Known rows, with every step that occurs:
zugu > zibok > delu > kemoven: [-45  -3  14   7  -5   7   7  13  -6  56 -26  -3   6   1   5   1  -6   0
   5  17 -13   4  26  -9   0   0 -28  14   8 -20   9   4   1  -7  12]
zugu > zibok > reku > telaz > delu > kemoven: [-87   2  25 -13   2   0  23  -9  -7   1 -20  -6  11  10 -36  11 -12  -5
   0  36 -34  12  15 -11  20   8  -9  18  10  -9  18   9  -8  -2  -7]
zugu > zibok: [-28  -1   1  -2  -1  16   7   0  -2  23   0   2   3   3   5   1  -7  -1
   3   5  -6  -3  14  -1  -4   3  -2  11   0  -2  12   5   1   5  -1]
kemoven > zugu > zibok > delu > telaz > reku: [-49  10   4 -16 -10  -3   0   9 -17  71 -15 -36   3  14 -24  17  -7  -2
  -9 -15   0   3  52 -18  -4   6 -30  -9   0 -17  19  12  -2  -7   8]
telaz > reku > zibok > delu > kemoven: [-25  -6  22 -12   8   2   5  12   0  25 -19 -16   7   5 -32   6   6   0
  -1   7 -19  10   6 -29  14  -1 -28  21  13 -17  16  -1   2 -15  11]
zibok > reku > bafal: [-17 -10   0 -16   8  10  12 -15  11   1   1  -1  -3   5 -19  16   2  -2
 -11  14   8   9  11  -4   6  -5  21  -6   8   4  13   2  -2   2  -9]
telaz > delu > kemoven > zugu > zibok: [-65   8  32  11   2  -6   4  -1 -10  24 -53 -17  -2   2 -29   8 -17   1
  -3   6  -4  -3  25  -6   8   3 -22   3   6 -21  10  11 -13  -9  -5]
reku > telaz > delu > zibok > zugu: [-10   3   4  -3  -8 -13  27  12   2 -25  -3 -10   7  15 -24  -7  -2  -3
  -7  -8 -23  16  17  20  18   5 -11   5   8  16  24   6  -6   0  -1]
zugu > zibok > reku: [-53  -2   1 -15   4  20  15 -11  -3  22   0  -3   5   8  -1  22  -7  -4
   5  19  -9   3  24 -12   2   1  10  12   4   2  15   6   0  10  -8]
zibok > delu > telaz > reku: [-19  -4  -3 -18 -11  -8  -5  13 -14  31  11 -29   3  11 -10   2   3  -1
  -7  -3   0   8  39 -18   4   6 -27 -18   2 -13   5   4   1 -12  11]
gekubo > reku > telaz > delu > zibok > zugu: [  5 -18   1 -10  14 -16  32   6   2 -17  -7   2   6   4 -19  -3   0  -4
  -7  -1 -36  21  13  33  20   4 -18   0  14  19  19   7 -10   0   2]
bafal > reku > kemoven: [ 18  11 -21   3  -3  -1   0  -6  -3  -3   0  -5   1  11  -5  10   0  -1
  -5  37 -10   7 -17  21   4  -2   0   0   3   2  -3  -2  -5  -4   3]
zugu > zibok > delu > telaz > reku: [-45  -4  -3 -21 -14   3   0  15 -16  52  13 -26   8  15   0   6  -3  -3
  -3   3  -6   6  52 -21   1   8 -28  -5   2 -14  17   9   2  -6  10]
situ > kemoven: [-11   8   5   8   1  -3  -3  -5  -2 -11 -14  -2   0   4   7   5   2   1
   3  -9 -15  10  -6  -3   3   1  -7  -1  -3  19 -14   5   6 -15  -8]
delu > zibok: [ -5   9  -2   1 -10  10   4  10   0   9   0   3   1   4   6  -1   0  -1
   4  -1  -6   1   1   3   0   2  -8 -17   8  11   8   0  -3   5  -3]
bafal > reku > zibok: [ 57   5   7  -5   5   8   6  -1  -1  -8   6  -2   8   3 -11   0   2  -3
  -7  27  -7   6 -22  27   7   1  -3  22   2  -1  19  -3   8  -1  -9]
telaz > delu > kemoven: [-27  -7  25  10  -2 -14  -2   3  -8 -17 -26  -9  -3  -1 -16  -5  -7   1
   0  16  -7   2   8 -11  15   2 -19  -4   7 -17  -3   3 -10 -11  -1]
situ > kemoven > delu > telaz: [  0  27  17  14 -28 -12   3   0 -12 -31   3 -19   4   7   1   8   3  -1
   3 -13  -8  14  18   6  -5   5 -20 -23  -7   4 -10   6   3 -31 -14]
situ > kemoven > delu > zibok: [  0  25  13  17 -14   0   2   5  -2 -22 -12  -9   4  10  11  11   6  -1
   3 -15 -15  13   0  -3  -3   0 -20 -25   6  27  -3   6   0 -21 -14]
bafal > reku > telaz > delu > zibok: [ 27  12   4  -7  -5 -12   7   5 -11 -11   0  -8  11  14 -16  -8  -4  -5
 -18  31 -24   9 -15  26  19   8 -20 -12  11  17  20   5  -5   4  -9]
kemoven > reku > telaz > delu > zibok: [ -6  29   0  -2 -11 -16   6 -11   0  -5   3 -15  10   5 -14 -16 -12  -5
  -1  14 -18  11 -11   3  17   9 -27 -18  11  18  18   3  -7   3  -5]
gekubo > reku: [ 19 -22  -3  -9  20  -1   2  -8  -1   9  -4  10  -1 -10   5   7   1  -1
   0   7 -12   6  -7  14   2  -1  -7  -6   5   3  -2   0  -4   1   3]
bafal > reku > zibok > zugu: [ 63   0   5   0   4   7  23   1   0 -22   2  -6   6   7 -18   1   3  -4
  -9  15  -8  12   4  37   8  -3  -1  38   2  -5  24   0   9  -1  -7]
zugu > zibok > delu > telaz: [-22   3  -3  -4 -22   2   9  15 -11  56   8 -13   9   6  12   0  -6  -1
   6   5  -6   5  44   9  -4   7 -22  -4  -3 -15  18   6   6  -8   9]
delu > zibok > zugu: [  2   4  -4   4 -10  11  23  14   4  -5  -3  -2  -1   9   0   0   2  -2
   1 -15  -5   7  27  12   0  -2  -9   1   7   6  12   3  -2   5  -1]
telaz > delu > kemoven > situ: [-21  14  17  18   7 -17  -6  12   8 -20 -23  -7  -5  -2  -4 -13 -18  -1
  -2  23   1   1   5 -13  10   0 -24  -5   8 -12   2   3 -11 -13  -6]
situ > kemoven > zugu: [-15  21  11  12   7 -10  -4 -10  -2   7 -44 -12  -4   2 -18  17  -2   2
  -5 -27  -6   7  -4   3  -1  -1  -9  -3  -4  14 -13   9   2 -17 -11]
telaz > reku: [-25  -7   0 -17   9   1  -6  -1  -4  -1   2 -13  -2   8 -14   4   2  -2
 -10  -3  -2   2   8 -32   4   1  -7  -3   6  -1   0   3  -3   3   2]
delu > telaz > reku: [-24   4   1 -19 -12   1  -1   5 -14   0  18 -22   0  10 -16   0   1  -3
  -5  -2   0   2  25 -19   1   8 -15 -17   0 -15   0   3  -4  -3   0]
reku > gekubo: [-26   1  14 -12  -5  -2   1  -1   5   1   1   2   7   1 -16  19   2   0
   2  11  -9   2  -3   0   5   1   8  -4   3   7  -5  -1  -4  -6   3]
kemoven > delu > zibok > reku: [-19  16   6  -4 -12  10  15  -2  -1 -12   0 -11   4  10  -5  24   4  -4
   4   7  -2   6  18  -8   1  -4  -4 -25  12  12  14   3  -7  -2 -13]
delu > telaz: [  2   9   1  -3 -21   0   5   4 -10   2  14  -9   2   1  -2  -5  -1  -1
   5   0   0   2  19  11  -3   7  -8 -15  -4 -15   1   0   0  -6  -1]
kemoven > zugu: [ -6  13   6   4   5  -5   1  -6  -1  17 -29  -8  -4  -1 -21  11  -4   1
  -6 -18   7  -4   1   8  -4  -2  -2  -3  -1  -4   1   3  -4  -2  -3]

Rows:
[-13  26   9  16   1   1   0  12  12  -2 -20   5  -4  -7   2 -12 -13  -1
   1  17   0  -2  -6 -10  -4   0 -21   1   7 -15  -3  -2  -5  -8  -2] -> delu > kemoven > situ
[-10  -3   6   1  -6  -9   1  11  -4  -5  -2 -11   1   8   1  -4  -3   0
   1   3  -3   2  11  -2  14   4 -12 -25   9  15  10   7  -9  -1  -5] -> telaz > delu > zibok
[ 23 -29  -3 -13  23   3   7 -10  11   9  -5  12  -6 -11  -6   1   3  -1
 -15  10  -2   9  -6  20   0  -4   5 -10   8   3   6   1  -6  -4   1] -> gekubo > reku > bafal
[-56  18  25  10  -3  13   8   0  -7  41 -50  -5  -2  -3 -21  11 -12   0
   0   0  -6  -5  13  -3  -7   1 -18  11   5 -26   5   6  -6  -4  -1] -> delu > kemoven > zugu > zibok
[-67  10  15 -18  11 -11  21 -17  -4  17 -29 -19   9  14 -45  24 -14  -4
  -8   7 -18   9  14   2  14   6   3  13   3   9  28  13  -7   2 -12] -> kemoven > zugu > zibok > reku > telaz > delu
[ 34  15  -3  -8   1  -5   6  -6  -6  -3   2   3  10   5 -16  -5   0  -4
 -19  28 -20   8 -27  29   5   5  -7  12   1   3   9  -2   5   5  -3] -> bafal > reku > telaz
[-22   6   4   2   3  -3   3   6  -2  72 -35 -15   3   5  -6  15  -8   1
  -4 -13   1   0  25   5  -5  -2 -15   9   0  -2  18   9   2  -4   7] -> kemoven > zugu > zibok > delu
[-47 -11   1 -19   6  24  18 -15  10  24   1  -1   0   7 -12  18  -5  -4
  -8  18   0   7  24  -3   0  -1  20   6   6   2  23   6  -1   6 -11] -> zugu > zibok > reku > bafal
[ 50  24  12  12   8  -3   3  17   9  22 -20  -4   8  -1  -3  -8  -8  -3
  -8  44  -7   8 -16  16   6  -4 -34  20  11 -15  24  -5   7 -16  -1] -> bafal > reku > zibok > delu > kemoven > situ
[ 29 -19   6 -14  25   4  14  -7   5   3   2   9   7  -9  -9   5   5  -1
   6   6 -18  11 -20  22   6   0  -2  14   5   3  16  -3   1  -5   0] -> gekubo > reku > zibok
[-36  24   9   7 -15  -7   5   4 -15  62 -34 -26   5   9  -1  17  -8   1
   3 -23 -12  11  37   9  -5   5 -31  -8  -7   0   5  14   9 -25  -3] -> situ > kemoven > zugu > zibok > delu > telaz
[-47  -1  14 -23   2   3  10 -14   4  -1  -1  -2   7   6 -25  37   1  -3
   5  23 -10   7   5 -14  11   0  19  -2   7   9  -2   0  -5  -2  -5] -> zibok > reku > gekubo
[-53  20  22   0 -13   3   2  -6   3  61 -23 -12  12  -4  -5  14 -15  -2
  12  35 -17   9  22 -17   8   1 -34   9  14 -16   4   2  -3 -10  11] -> zugu > zibok > delu > kemoven > reku > gekubo
[-42  -6  14 -29   4   0  -6  -2   2  -2   5 -12   5  10 -33  23   4  -2
  -8   7 -10   4   3 -32   9   4   2  -6   8   5  -6   3  -8  -3   3] -> telaz > reku > gekubo
[  6  29  -2  12  -1  -8  -9 -24  -1  -5 -10 -14   0  -1  12   0  -8  -2
   7  -2  -6  12  -7 -10   4   0 -19  -3  -1  15 -15   4   6 -12 -10] -> situ > kemoven > reku
[  3   4 -10  -2 -16  -8  14  -5  -3 -14  12  -9   4  -1  -4  17   6  -1
  10  12 -13  15   6  24  -6   0 -14 -29   2  -6  -3  -2 -15 -25   7] -> gekubo > reku > kemoven > delu > telaz
[-68  -3  12 -32 -17   2   3  13 -11  54  13 -25  14  17 -19  23  -2  -3
  -2  12 -16   8  48 -24   4  10 -21  -9   6  -8  12   8  -2 -12  12] -> zugu > zibok > delu > telaz > reku > gekubo
[-46   5 -20 -10   2   4  13 -15   7  -2  -1  -5   1  11 -16  29   1  -1
  12  21 -11   9  -1  -9   6  -4  16  -1   5   6  -2  -1  -8  -3   1] -> zibok > reku > kemoven
[-50   4  15 -32 -16  -1  -1   2  -9   1  19 -20   8  11 -35  18   3  -3
  -3   8  -8   6  22 -21   6  11  -7 -20   4  -7  -5   3  -7 -10   3] -> delu > telaz > reku > gekubo
[-63  20  10  -4  11   9  11 -21  -5  29 -44 -14   0  11 -17  39  -9  -2
   3 -10 -16  10  17  -9   1  -1   1   7   0  16   1  13   3  -7 -20] -> situ > kemoven > zugu > zibok > reku
[-16  -5  -3  -1   1   3   4  11  -2  54  -5  -4   7   5  14   5  -5   0
   2   5  -5   5  28  -4  -2  -1 -11  11   1  -1  17   6   6  -2  10] -> zugu > zibok > delu
[ 21  -2   9  -2   1   7  27   5   9 -22   2  -4   4   5 -22   1   5  -1
   5 -12  -7  11  12  18   5  -3   4  36  -1  -2  23  -1   7  -5  -2] -> reku > zibok > zugu
[-37  32 -26 -10 -11   0  -1   9   8  -5  20 -20  -2  15 -13   0  -9  -4
   2  11   0   6  11 -22  -4   6 -14 -21   1  -6   0   0 -12 -14   3] -> delu > telaz > reku > kemoven > situ
[  8   1  -2  -2 -21 -13   4  14  -9  33   9 -16   6   4   5  -2   1   1
   4   1   1   6  29  10   0   3 -22 -15  -3 -11   7   2   4 -13  10] -> zibok > delu > telaz
[ 35  16   0   0   3  -7   2  -9   7  30   3 -16  10  -2  -1  -3  -4  -1
  11   9  -3  12  -2   1   9  -2 -21  16   3   2  24  -2  10  -8   6] -> kemoven > reku > zibok > delu
[-19  -4   1 -24 -12   7   2   0  -1   1  19 -20  -4   9 -28  -3   3  -2
 -20  -2   9   7  25 -12   1   7  -4 -23   4 -14   9   3  -5  -8  -2] -> delu > telaz > reku > bafal
[-65  -4   7 -22   7  -5  21 -12  -4   2   0  -8  12  15 -27  12 -11  -5
  -1  23 -24  12  15  -6  19   7   5  15   5  11  25  10  -4   5  -9] -> zugu > zibok > reku > telaz > delu
[-59   9   0 -24   2  13  25 -11   1  17   4   4  13  11 -19  15  -6  -6
   0  17 -29  10   3  -1   5   6   8  23   3   9  22   5   3   9  -6] -> zugu > zibok > reku > telaz
[-74  -1  14 -28   0  17  17 -10   4  23   0  -2  11  10 -18  41  -5  -4
   8  27 -18   6  20 -13   6   3  18   9   8   7   8   5  -4   3  -6] -> zugu > zibok > reku > gekubo
[ -1 -13   2 -15  15 -14  13   1  -1  -1  -4   4   8   0 -13  -4  -1  -2
  -6  12 -35  15 -17  23  18   7 -20 -17  13  24  16   4 -11   0   0] -> gekubo > reku > telaz > delu > zibok
[-34  26  26   0 -13   1  -2 -17   4   4 -16  -8   5  -8 -20   9 -10  -2
   9  31 -13   6  -4 -14   7   1 -22  -3  12 -16 -13  -4  -9  -8   2] -> delu > kemoven > reku > gekubo
[ 30   7   1  -2  -6 -11  23   8  -6 -27  -3 -12   8  18 -24  -9  -4  -6
 -20  20 -23  16  11  38  20   4 -18   5  11  15  24   7  -3   4  -8] -> bafal > reku > telaz > delu > zibok > zugu
[ 10 -10  26   0  25  -6  13   0   1  51 -56  -3   3 -14 -32  16   2   2
   1  -2 -20  12  -8  21   7  -6 -31  15  11 -18  15  -1  -3 -18  10] -> gekubo > reku > zibok > delu > kemoven > zugu
[ 21   5   7  -7 -17  -4  13  15  -3  26  14 -14  13   4  -9  -1   4   0
   9  -3  -5  12  14  18   5   4 -17   5  -3  -9  25  -2  10 -17   7] -> reku > zibok > delu > telaz
[-39   2 -22 -16 -17 -11   0   9  -8  29  13 -28   5  17 -18  12   5   0
   2   6 -10  13  26 -17   6   4 -19 -19   3  -8   0   1  -7 -18  20] -> zibok > delu > telaz > reku > kemoven
[  9  20  12   5 -31  -7   6   3  -9 -20  16 -17   5   2  -6   3   3  -2
   2  -4   8   5  24   9  -7   3 -16 -23  -4 -16   5   1  -4 -18  -4] -> kemoven > delu > telaz
[ 65  -2   3  -4   7  -6   4   7  -3  26  -1  -7  12   5  -4   3   5  -1
  -8  26  -7  10 -11  26  10  -2 -13  19   4   0  27  -1  12  -9   1] -> bafal > reku > zibok > delu
[  3  29  21   8  -5   8   8 -15   5   1 -11  -7   5  -9 -17  -9  -9  -2
  14  20 -11   7 -14  -5   7   1 -25  20   8 -21  10  -6   1  -8  -2] -> delu > kemoven > reku > zibok
[-15  -1   8  -6   1 -24   5  -2  -1 -20  -1  -6   9   5 -24  -8  -4  -1
  -7   8 -16   8  -9   6  17   6  -6   5   0  10  13   4  -4  -3  -1] -> reku > telaz > delu
[-17  22 -14   3  -2   8   5 -10  -5  36 -30 -11   1  12 -18  21 -10  -2
  -8  24  -8   2  -6  26  -5  -1  -3   8   2  -3   9   6  -7  -2  -1] -> bafal > reku > kemoven > zugu > zibok
[-11   7  21  11  -5 -13  -3 -20   6  -9 -19 -18  -7  -7 -24 -15 -14  -1
 -10  29  10   8  10 -13  18  -1 -22 -13  12 -16   5   2 -12 -11  -5] -> telaz > delu > kemoven > reku > bafal
